Each row was made from one small tree. The marks that hang from a mark follow it in brackets, in alphabetical order. Every link used is in the known rows. Write each row's tree.
Known rows:
tufiz{luti nokom{razogam{tatifi}}}: [ -4.3 -29.1 -15.3 -33.4 -44.1  37.7  22.3  -2.4  -9.4 -14.8  -4.3  -2.5
  43.6 -38.4 -13.3  12.3 -19.8  36.5]
razogam{tatifi}: [-33.3 -37.7  39.7 -26.8 -21.7  14.5  39.8  28.7 -15.2 -29.8  -6.8  68.6
  33.6 -68.3  -5.7  -8.9  -8.2  27.7]
gomotu{tufiz{luti nokom{razogam}}}: [-28.3  -5.4 -27.2 -39.2 -43.1  22.9  20.1  -2.3 -22.8 -20.7 -12.5   4.3
  46.7 -25.5 -23.6  21.2 -19.6  15.8]
tatifi{razogam{nokom{surapap tufiz}}}: [-15.8 -19.5  27.2 -33.3   2.4  -1.1  56.6  -6.9 -15.3   0.5 -28.0  24.5
  36.6 -68.0 -30.6 -32.2 -23.7  53.8]
nokom{surapap tufiz{gomotu}}: [-39.4 -23.2  21.1 -25.6   0.5  18.5  58.5  24.4  -9.8   6.5 -12.0  25.4
 -29.8 -21.9  -9.5   0.9 -21.8  40.5]
nokom{surapap}: [-44.4 -22.0  21.3 -32.5 -11.1  21.2  60.3 -12.1 -18.7 -11.3 -21.7  54.4
  10.7 -52.5 -16.6   1.1  -7.2  24.3]
razogam{nokom{surapap} tatifi}: [-37.0 -41.7  49.1 -23.0 -10.6  -1.7  58.8  -0.8  -1.8 -22.6 -17.8  53.7
  33.4 -72.0  -8.9 -19.6 -16.0  61.9]
nokom{razogam{tatifi} surapap tufiz{luti}}: [-12.5 -28.1   9.3 -25.5  -6.0  22.4  55.8  17.2  -4.6   0.9  -8.1   3.3
 -28.6 -36.8 -18.0 -13.9 -20.5  53.5]
nokom{razogam{tatifi} surapap tufiz{gomotu luti}}: [-21.1 -31.5   6.4 -23.5 -13.7  21.9  51.8  29.2  -3.2  16.5  -1.6 -16.7
 -39.8 -11.1  -3.8  -4.5 -27.5  64.4]
tatifi{razogam{nokom{surapap}}}: [-25.8 -22.0  25.3 -37.6 -14.0   0.5  53.9 -26.7 -21.0   0.5 -31.6  33.5
  60.8 -72.4 -25.9 -25.0 -17.7  49.1]
naza{nokom}: [-32.4 -26.8  11.0 -28.3 -22.0  20.9  36.1 -13.7 -24.3 -38.1 -20.1  70.9
  60.4 -58.2 -18.1   9.9  -9.2   6.8]
nokom{tufiz{luti}}: [-13.3 -10.1   3.3 -29.3 -11.8  22.2  46.0  31.7 -13.7 -16.8 -18.6  27.1
   3.4 -40.6 -13.4   3.5 -16.7  22.2]
surapap{nokom{razogam tufiz{gomotu luti}}}: [-29.8 -11.5  -8.9 -32.3 -17.8  40.8  36.2  13.4  -8.1 -12.3 -18.3 -31.3
  -9.5 -17.5 -25.4  -1.5 -29.0  52.0]
razogam{nokom{surapap tufiz{gomotu luti}} tatifi}: [-21.0 -33.8  31.1 -18.9 -13.5  -2.6  59.6  32.9   7.2   1.3 -12.9   2.4
  -0.9 -34.0   3.9  -9.0 -34.2  79.3]
gomotu{tufiz{nokom{surapap}}}: [-45.4 -11.1   4.1 -35.9 -24.6  13.3  41.2  -2.6 -20.2 -20.5 -16.1  36.9
  40.4 -39.2 -26.1  16.1 -20.3  14.5]
surapap{nokom{razogam{tatifi} tufiz{gomotu luti}}}: [-25.4 -23.1   6.3 -27.0 -20.5  34.8  36.0  33.2  -2.3 -15.1 -10.7 -27.2
  -7.3 -25.2 -19.0  -8.5 -32.7  63.5]
tufiz{luti nokom{surapap}}: [-13.7 -11.7 -19.6 -35.9 -35.6  35.1  47.5 -19.6 -11.1  -1.7 -22.6   1.6
  33.9 -32.1 -15.2  27.9 -23.3  26.7]

Write each row's tree:
[-27.9 -16.5 -12.0 -34.4 -38.7  16.2  36.0   2.8 -14.8 -10.4 -10.0  -2.2
  32.5 -28.9 -21.0  13.6 -26.1  34.5]
gomotu{tufiz{luti nokom{razogam{tatifi} surapap}}}
[-16.6 -33.9 -18.4 -30.4 -46.6  35.3  34.2  -4.3  -4.9  17.2  -1.9 -31.8
  13.2  -5.5  -0.9  23.0 -30.7  58.3]
tufiz{gomotu luti nokom{razogam{tatifi} surapap}}
[-29.1 -30.1  27.9 -27.5  -0.4  33.2  38.3  19.2  -4.3 -37.9 -11.4  11.7
   1.5 -58.8 -37.5 -28.6 -21.4  51.4]
surapap{nokom{razogam{tatifi} tufiz}}
[-22.9 -40.8   7.5 -31.0 -21.8  34.3  38.1 -21.4  -7.1 -11.4  -3.1  17.1
  23.5 -45.9 -23.9  -1.6 -16.9  42.2]
tufiz{nokom{razogam{tatifi} surapap}}
[-25.3 -29.3   3.9 -25.4   3.6  26.5  48.1 -22.4 -14.9 -18.9 -15.6  36.1
   2.5 -40.1 -34.3  -7.3 -15.9  27.5]
naza{nokom{razogam surapap tufiz}}
[-41.2 -31.4  25.9 -31.7 -18.1  35.1  34.7  -3.1 -11.8 -38.6 -15.2  23.6
  29.0 -62.2 -32.1 -19.7 -14.7  45.4]
surapap{nokom{razogam{tatifi}}}
[ -9.5 -17.4 -31.9 -37.9 -41.4  44.1  22.3 -21.8 -15.4 -11.7 -11.7  -6.1
  41.3 -29.4 -19.6  20.2 -16.4  24.5]
tufiz{luti nokom{razogam}}
[-26.5 -12.9   1.4 -27.2 -13.0  20.4  60.9  27.4  -8.7  15.0 -16.5  -1.3
 -27.1 -10.9  -1.9  13.6 -27.2  44.0]
nokom{surapap tufiz{gomotu luti}}
[-20.8 -39.6  29.3 -24.1  -0.1  21.6  35.0  30.4  -8.7 -23.6   2.0  38.9
  -9.9 -53.7 -21.4 -26.0 -11.1  40.1]
nokom{razogam{tatifi} tufiz}
[-29.8  -6.5   1.2 -30.6 -18.7  33.3  43.3  31.9  -7.5 -16.1 -24.3 -13.7
   2.7 -23.7 -17.6   7.7 -33.1  44.7]
surapap{nokom{tufiz{gomotu luti}}}
[-38.2 -41.1  27.8 -29.0 -12.4  23.1  50.2 -10.0 -13.7 -10.0  -6.7  40.5
   0.2 -53.7 -17.9 -17.1  -7.4  43.6]
nokom{razogam{tatifi} surapap}
[-13.9 -30.6  33.4 -20.6  -5.2  -2.0  63.8  23.4   6.3 -13.9 -19.0  19.8
   8.2 -55.6  -8.2 -17.2 -28.2  70.1]
razogam{nokom{surapap tufiz{luti}} tatifi}
[-38.9 -29.4  10.2 -27.6   1.5  27.3  50.3   4.3 -10.5  10.7  -5.0   6.7
 -42.5 -14.2 -17.6  -8.3 -17.9  47.9]
nokom{razogam surapap tufiz{gomotu}}
[-41.1 -26.8   8.2 -32.9 -26.2  13.7  34.6  -0.6 -15.8 -19.4  -4.2  24.4
  31.5 -40.5 -27.5   2.1 -19.9  31.2]
gomotu{tufiz{nokom{razogam{tatifi} surapap}}}
[-22.0 -21.1 -33.9 -35.7 -44.6  43.5  35.5 -23.9 -10.2  19.4  -8.8 -35.2
  11.7   3.9  -6.9  30.5 -27.5  47.3]
tufiz{gomotu luti nokom{razogam surapap}}
[-13.4 -33.4 -19.2 -31.6 -54.1  36.9  17.3   9.7  -7.9   3.1   2.8 -22.9
  31.4 -10.2   2.2  21.8 -27.3  48.8]
tufiz{gomotu luti nokom{razogam{tatifi}}}
[-26.8 -45.3   4.0 -29.3 -39.2  34.1  15.7   6.5  -9.0  -7.0   8.8   4.0
  31.0 -22.8  -5.4   8.6 -21.3  45.3]
tufiz{gomotu nokom{razogam{tatifi}}}
[-21.3 -22.3 -17.5 -25.1 -15.2  27.8  46.3  -9.4 -12.7   3.6 -14.0  -4.6
  -4.8  -8.3 -16.1  12.9 -27.3  41.6]
naza{nokom{razogam surapap tufiz{gomotu luti}}}
[-21.2 -12.8  -0.1 -28.0 -21.2  21.7  41.5  44.2 -12.5   0.7 -11.9   8.1
  -8.1 -16.0   0.6  13.3 -23.8  34.0]
nokom{tufiz{gomotu luti}}
[-17.9 -15.6 -24.7 -34.4 -52.4  35.3  25.6   8.4 -13.3   1.8 -11.2  -9.7
  41.2  -8.7   3.5  38.2 -27.6  30.2]
tufiz{gomotu luti nokom}
[-28.7 -27.7  10.4 -22.0 -11.7  19.0  35.4  19.6 -15.7 -23.4 -11.0  43.9
  25.1 -30.9 -11.5   9.7 -22.5  23.1]
naza{nokom{tufiz{gomotu}}}
